What can hang from each mark
K_67: K_574
K_408: K_574
K_40: K_574
K_238: K_121
K_972: K_574
K_121: K_238 K_647
K_215: K_574 K_808 K_876
K_574: K_40 K_67 K_215 K_408 K_972
K_876: K_215
K_647: K_574

Every row comes from one small tree of marks. Brackets hold a mark, then the marks that hang from it, in the order of their numbers. Every link used is in the known rows. Which tree was each row made from?
Known rows
(K_876 (K_215 K_808)): [-1.45  2.29 -0.15  1.11  0.16 -2.17 -0.17 -1.53  0.41  0.26  0.82  0.90
 -0.11 -5.28  0.31  1.07 -1.24 -0.52 -2.08  0.98  0.15  0.52]
(K_408 (K_574 K_40 K_67 (K_215 K_876))): [ 0.57 -1.11 -0.39  2.04 -1.35 -0.18 -0.48  1.30 -0.28  0.50  0.67 -0.18
  1.20  0.00 -0.43 -0.89 -0.44 -0.18 -1.65  0.59  0.95  0.71]
(K_647 (K_574 K_67)): [-0.59 -0.76 -0.71  1.40 -0.62 -1.09 -0.55 -1.74 -0.52 -0.09  0.60 -0.51
  0.81 -2.66 -1.21 -0.40 -2.42  0.45 -0.64  1.15 -0.39  1.24]
(K_647 K_574): [-0.70  0.15 -0.80  0.45 -0.30 -1.28 -0.63 -1.85  0.07 -0.18  0.52 -0.27
  0.68 -3.13  0.15 -0.81 -2.07 -0.16 -0.73  0.43 -1.02  1.25]
(K_972 (K_574 K_40 (K_215 K_876) K_408)): [ 0.10 -1.50 -0.07  1.36 -2.37  0.70 -0.02  0.26  0.63  0.95  0.31 -0.44
  1.30  0.39  0.40 -0.44 -0.09 -0.05 -0.64  0.53  0.82  0.44]
(K_647 (K_574 K_40)): [-0.49  0.69 -0.60  0.39 -0.09 -0.24 -0.46 -1.12  0.21  0.46  0.05 -0.10
  1.28 -2.48  0.62 -1.21 -1.27 -0.59 -0.31 -0.21 -0.49  0.99]
(K_574 K_40 K_67 (K_215 K_808 K_876)): [-0.07  0.48 -1.09  2.15 -1.21  1.24  0.58  0.49 -1.06  0.48  0.51 -0.59
  0.92 -0.52 -1.49  0.00 -0.40  0.13 -1.09 -0.38  1.49  0.97]
(K_972 K_574): [ 0.12 -0.64 -0.13  0.98 -2.08 -1.03 -0.16 -0.89 -0.03  0.01  0.71  0.65
  0.33 -3.06  0.73  0.19 -1.11 -0.14 -0.71  1.52 -0.74  0.55]
(K_40 (K_574 K_67 K_215 K_408 K_972)): [-0.48 -1.36 -1.30  1.27 -0.11  0.41  0.45 -1.76  0.70 -0.27  0.46  0.33
  0.14 -1.80 -0.35  0.48 -4.16  0.64 -0.81  1.16  1.32  0.51]
(K_408 (K_574 K_40)): [ 0.49 -0.20  0.15  0.76 -0.65 -1.23 -0.40  0.81  0.54  0.48  0.18  1.07
  1.07 -2.18  1.35 -1.10 -0.35 -1.09 -0.83  0.63 -0.04  0.06]
(K_574 K_40 K_67 K_215 K_408 K_972): [ 0.32 -2.72 -0.63  1.62 -0.77  2.78 -0.60  0.40  1.27  2.42 -0.30 -0.15
  1.91  2.44 -0.49  0.61 -1.92  0.12 -0.72  0.63  3.03  0.63]
(K_67 (K_574 K_40 K_215 K_408 K_972)): [ 0.79 -0.49  0.08 -0.64 -0.96  0.51 -0.50  0.07  1.98  2.11  0.46  0.10
  2.30 -0.87  2.26  0.75 -0.79 -0.83 -0.78 -1.70  0.81  0.58]
(K_647 (K_574 K_40 K_67 K_215 K_408)): [-0.06 -1.73 -0.59  2.01 -0.44  0.75 -0.79 -0.96  0.12  1.38  0.06 -0.99
  1.82  0.24 -1.49 -0.84 -1.90  0.38 -0.56  0.59  1.70  0.80]
(K_121 K_238 (K_647 (K_574 K_215 K_408))): [-0.31 -0.52  1.18  2.16 -0.26 -0.37 -0.59 -1.01 -0.32 -0.09  0.82 -1.49
  0.24 -1.32 -0.47  1.32 -1.94  0.42 -0.44  0.37  0.14  1.35]
(K_40 (K_574 K_67)): [-0.50  0.25 -0.94  1.40 -0.42 -1.53  0.98 -2.04 -0.67 -1.60  0.69  0.92
 -0.47 -5.24 -0.11  0.10 -4.05  0.41 -0.27  1.03 -0.22  0.41]
(K_215 (K_574 K_40 K_67 K_408) K_808 K_876): [-0.55 -0.05  0.43  0.06 -2.11 -1.37  2.59  0.55  0.46  0.15  0.69 -1.02
  1.01 -2.69 -0.95  1.53  1.41  0.13  1.02 -0.15 -0.55 -0.50]
(K_408 K_574): [ 0.26 -0.77 -0.03  0.81 -0.87 -2.27 -0.56  0.06  0.38 -0.15  0.61  0.90
  0.46 -2.81  0.91 -0.70 -1.15 -0.68 -1.25  1.28 -0.59  0.31]
(K_972 (K_574 K_40 K_67 (K_215 K_876) K_408)): [ 0.22 -2.43  0.03  2.30 -2.70  0.88  0.06  0.35  0.03  1.04  0.41 -0.69
  1.46  0.87 -0.97 -0.03 -0.44  0.57 -0.55  1.26  1.48  0.44]
(K_876 (K_215 (K_574 K_67 K_408) K_808)): [-0.78  0.75  0.53  1.33 -0.64 -2.49  0.48 -1.26  0.68  0.93  1.10  0.23
  0.34 -5.09 -0.67  2.47 -0.82  0.05 -1.30  1.42  0.56 -0.26]
(K_121 (K_647 (K_574 K_40 (K_215 K_808 K_876) K_408))): [-0.83  0.91 -0.04  1.30  0.23 -0.25  0.92 -1.08  0.03  0.36  0.14 -1.39
  0.91 -1.97  0.34  0.01 -2.04  0.14  0.73 -0.76  0.11  1.24]
(K_972 (K_574 K_67 (K_215 K_808 K_876))): [ 0.00 -0.93 -0.70  2.13 -2.43  0.01  0.20 -0.46 -0.90  0.09  1.12 -0.48
  0.41 -1.22 -1.56  0.58 -0.51  0.76 -1.43  1.66  0.35  0.90]
(K_238 (K_121 (K_647 (K_574 K_40 K_408)))): [-1.29  0.50 -0.15  1.44 -0.80 -1.02  0.61 -1.32 -0.62 -1.10  0.21 -0.55
  0.61 -3.07  2.80 -0.14 -2.30 -0.91  1.87 -0.05 -0.33  1.22]
(K_67 (K_574 K_40 (K_215 K_808 K_876) K_972)): [ 0.25  1.66 -0.48 -1.13 -0.94  0.55  0.20  0.35  1.21  1.27  0.89 -0.15
  1.83 -1.77  2.09  0.75  0.43 -0.90 -1.26 -2.34 -0.30  1.11]
(K_215 K_574 K_808): [ 0.41  1.52 -0.25 -0.42 -1.00 -2.17  1.42 -1.01  0.08  0.09  1.03  0.57
 -0.07 -6.07  0.40  1.98  0.00 -0.60  0.00  0.19 -1.40 -0.40]
(K_972 (K_574 K_40 K_67 (K_215 K_808 K_876) K_408)): [-0.02 -1.84 -0.03  2.14 -2.31  0.88  0.49  0.27  0.00  1.09  0.34 -0.58
  1.39  0.56 -1.44  0.13  0.24  0.53 -0.46  1.42  1.60  0.13]

Write each row's tree
[-0.71  1.76  0.59  0.62 -0.27 -1.87  0.54 -0.81  1.19  1.31  0.72  0.52
  0.67 -4.99  0.60  1.91 -0.01 -0.68 -1.08  0.47  0.49 -0.44]	(K_876 (K_215 (K_574 K_40 K_408) K_808))
[-0.80 -1.72 -0.76  1.05 -0.89  2.58  0.58  0.85  1.27  1.78 -0.17 -0.87
  1.77  2.76 -1.27  0.52 -0.24  0.30 -0.62  0.31  2.45  0.65]	(K_574 K_40 K_67 (K_215 K_808 K_876) K_408 K_972)
[ 0.29  0.34  0.24 -0.21 -1.36 -0.75  0.45  0.12  1.12  1.16  0.69 -0.46
  1.95 -1.80  1.22  0.28  0.26 -0.60 -0.51 -1.96  0.42  0.31]	(K_67 (K_574 K_40 (K_215 K_808 K_876) K_408))
[-0.34 -1.39  0.25 -0.45 -2.56 -0.27  1.59  0.89  1.41  0.51  0.73 -1.19
  1.36 -0.86  0.58  1.61  0.16  0.09  0.63 -0.45 -0.81  0.43]	(K_215 (K_574 K_40 K_67 K_408 K_972) K_876)
[ 0.61 -0.70  0.26 -0.92 -1.32 -0.18  0.71  0.09  1.93  1.48  0.27  0.31
  1.29 -2.47  2.04  1.62 -0.50 -0.85  0.56 -0.34 -0.41 -0.24]	(K_215 (K_574 K_40 K_408 K_972))
[-0.88  1.78 -1.69  0.69 -0.11 -0.85  1.20 -1.79 -0.35 -1.71  0.92  0.27
 -0.71 -4.34  0.34 -0.37 -2.74  0.05 -1.17 -0.26 -0.41  0.74]	(K_40 (K_574 (K_215 K_808 K_876)))
[-0.52 -0.09  1.71  1.68 -0.17 -0.31 -0.10 -0.55 -0.03  0.07  0.32 -1.11
  0.66 -1.68  0.12  1.02 -1.23  0.02  0.46  0.16 -0.05  0.94]	(K_121 K_238 (K_647 (K_574 K_40 K_408)))
[-1.25  0.70 -0.46  1.42 -0.75 -0.28  0.53 -1.16 -0.85 -0.98  0.36 -0.52
  0.63 -2.84  2.55  0.27 -2.40 -0.76  1.55  0.10 -0.34  1.63]	(K_238 (K_121 (K_647 (K_574 K_40 K_67 K_972))))
[ 0.03  0.23 -0.01 -1.03 -1.04  0.37  0.33  0.35  1.98  1.66  0.55 -0.41
  2.20 -0.62  1.73  0.69  0.37 -0.70 -0.70 -1.92  0.40  0.60]	(K_67 (K_574 K_40 (K_215 K_808 K_876) K_408 K_972))
[-1.18  0.40 -0.53  1.33 -0.62  0.00  0.29 -1.18 -0.33 -0.63  0.27 -0.71
  0.73 -1.94  2.85  0.07 -2.34 -0.89  1.34 -0.20  0.08  1.53]	(K_238 (K_121 (K_647 (K_574 K_40 K_215 K_408 K_972))))
[-0.70 -0.25 -0.27  1.58  0.41  0.02  0.50 -1.61  0.10  0.70  0.29 -1.21
  0.77 -1.68 -0.54  0.99 -3.08  0.70  0.34  0.52  0.55  1.40]	(K_121 (K_647 (K_574 K_67 (K_215 K_808) K_408 K_972)))
[-1.15 -0.35 -1.41  0.11 -0.26  0.09  0.77 -1.49  1.33 -0.88  0.53 -0.05
 -0.05 -1.72  0.99 -0.16 -3.33  0.19 -0.92  0.04  0.16  0.82]	(K_40 (K_574 (K_215 K_876) K_408 K_972))
[ 0.77 -2.04  0.41  0.95 -2.16 -2.15  0.75 -0.79  0.33  0.42  0.99 -0.14
  0.57 -3.79 -0.32  2.03 -1.78  0.28  0.44  0.97 -0.27 -0.27]	(K_215 (K_574 K_67 K_408))
[-0.71  0.99  0.79  1.80 -0.25 -0.33 -0.12 -0.83 -0.85 -0.68  1.12 -1.68
 -0.08 -1.95 -0.60  1.29 -1.10  0.37 -0.80 -0.08 -0.62  1.74]	(K_121 K_238 (K_647 (K_574 (K_215 K_808 K_876))))
[-0.74  2.70  0.06 -0.02  0.03 -0.99  0.34 -0.65  1.27  1.39  0.85  0.75
  0.59 -4.93  1.21  2.22  0.09 -0.89 -1.60  0.19 -0.01  0.13]	(K_876 (K_215 (K_574 K_40 K_972) K_808))
[ 0.30  1.23 -0.44 -0.22 -1.47 -1.61  0.16 -0.64  0.21  0.12  1.48 -0.37
  0.96 -3.56  1.11  0.75 -0.50 -0.38 -1.47 -1.75 -0.81  1.08]	(K_67 (K_574 (K_215 K_808 K_876)))
[-0.95  0.68  0.34  0.74 -0.42 -1.69  0.38 -1.09  1.28  1.27  1.02  0.27
  0.49 -4.28 -0.33  2.75 -0.75 -0.01 -1.46  1.45  0.55 -0.06]	(K_876 (K_215 (K_574 K_67 K_408 K_972) K_808))
[-1.36  0.43 -0.56  1.47 -0.86 -0.77  0.45 -1.52 -0.93 -1.31  0.58 -0.62
  0.32 -3.14  2.34  0.49 -2.77 -0.55  1.34  0.42 -0.62  1.76]	(K_238 (K_121 (K_647 (K_574 K_67 K_972))))
[-0.81  1.06  0.49  0.70 -0.24 -0.97  0.49 -0.60  1.38  1.72  0.69  0.37
  0.95 -3.84  0.01  2.47 -0.19 -0.32 -1.16  1.01  0.95 -0.24]	(K_876 (K_215 (K_574 K_40 K_67 K_408 K_972) K_808))
[ 0.24 -2.45  0.62  1.94 -2.30  0.04  0.21 -0.06  0.26  1.13 -0.02  0.32
  1.48 -0.84 -0.52  0.16 -0.70  0.29  0.34  2.01  1.14 -0.22]	(K_972 (K_574 K_40 K_67 K_408))
[-0.96 -0.39 -0.88 -0.28 -0.43  2.31  0.48  0.71  2.09  1.63 -0.30 -0.50
  1.55  2.10  0.70 -0.07  0.27 -0.59 -0.74 -0.71  1.51  0.65]	(K_574 K_40 (K_215 K_808 K_876) K_408 K_972)
[-0.68  1.73 -0.34 -0.90 -1.93 -2.43  2.23 -0.29  0.14 -0.97  1.39 -0.68
 -0.14 -4.93  0.31  1.56  1.02 -0.28 -0.04 -0.62 -2.45  0.27]	(K_215 K_574 K_808 K_876)
[ 0.42 -2.15 -0.23  1.69 -2.13 -0.21 -0.57 -0.84  0.43  0.81  0.62  0.01
  0.71 -0.79  0.00  0.15 -1.39  0.21 -1.05  1.59  0.79  0.36]	(K_972 (K_574 K_215 K_408))
[ 0.84 -1.31 -0.61  1.43 -0.57  1.07 -0.97  1.17  0.55  1.52  0.35  0.49
  1.48  0.60  0.12 -0.27 -0.80 -0.43 -1.83  1.05  1.44  0.67]	(K_408 (K_574 K_40 K_67 K_215 K_972))
[-0.47 -0.91 -0.95  0.22  0.21  1.67 -0.99 -0.81  1.57  1.78 -0.17 -0.69
  1.90  0.95  0.40 -0.83 -1.37 -0.33 -0.85 -0.08  1.04  1.10]	(K_647 (K_574 K_40 K_215 K_408 K_972))
[-0.70  0.87  0.37 -0.88 -1.81 -1.56  2.51  0.44  1.05  0.04  0.59 -0.76
  0.84 -3.16  0.42  1.12  1.76 -0.49  0.92 -0.85 -1.20 -0.50]	(K_215 (K_574 K_40 K_408) K_808 K_876)
[-1.24  0.78 -0.64  1.98 -1.21 -0.45  0.58 -1.00 -1.40 -1.39  0.66 -1.17
  0.49 -2.44  2.08 -0.07 -2.22 -0.54  1.20 -0.36 -0.28  1.89]	(K_238 (K_121 (K_647 (K_574 K_40 K_67 (K_215 K_876)))))
[-0.64  2.05  0.12  0.61 -0.20 -0.85  0.41 -0.60  0.85  1.46  0.92  0.56
  0.70 -4.62  0.25  2.49 -0.16 -0.47 -1.55  0.70  0.45  0.13]	(K_876 (K_215 (K_574 K_40 K_67 K_972) K_808))
[ 0.74 -1.63  0.34  0.01 -1.64  0.03  0.79  0.17  1.35  1.56  0.38  0.08
  1.44 -1.99  0.67  2.04 -0.85 -0.23  0.65  0.38  0.23 -0.25]	(K_215 (K_574 K_40 K_67 K_408 K_972))
[-0.39  0.99 -1.86  0.24  0.29  0.38  0.24 -1.88  0.54 -0.75  0.69  0.82
 -0.38 -3.40  1.37  0.10 -3.80 -0.18 -1.46  0.01 -0.02  1.02]	(K_40 (K_574 K_215 K_972))
[ 0.32 -1.21 -0.65  1.19 -1.03  0.92 -0.61  1.53  0.59  1.00  0.53 -0.13
  1.46  1.17  0.09 -0.47 -0.30 -0.28 -1.85  0.65  0.93  1.00]	(K_408 (K_574 K_40 K_67 (K_215 K_876) K_972))
[-1.31 -1.68 -1.13  0.84 -0.40  0.70 -0.25 -1.17  0.83  0.79  0.49 -1.62
  1.34  1.01 -1.96 -0.08 -1.34  0.84 -1.11  1.09  0.75  1.37]	(K_647 (K_574 K_67 (K_215 K_808 K_876) K_408 K_972))
[-0.80 -2.17 -0.22  1.49 -0.71 -1.26 -0.41 -1.73  0.25  0.30  0.28 -0.79
  1.17 -1.52 -1.58 -0.43 -2.44  0.68 -0.08  1.58  0.32  0.73]	(K_647 (K_574 K_67 K_408))
[ 0.61 -0.72 -0.65  1.26 -0.18  1.06 -0.56  1.11  0.51  1.59  0.26  0.59
  1.42  0.27 -0.37 -0.10 -0.10 -0.47 -1.76  1.23  1.57  0.37]	(K_408 (K_574 K_40 K_67 (K_215 K_808) K_972))
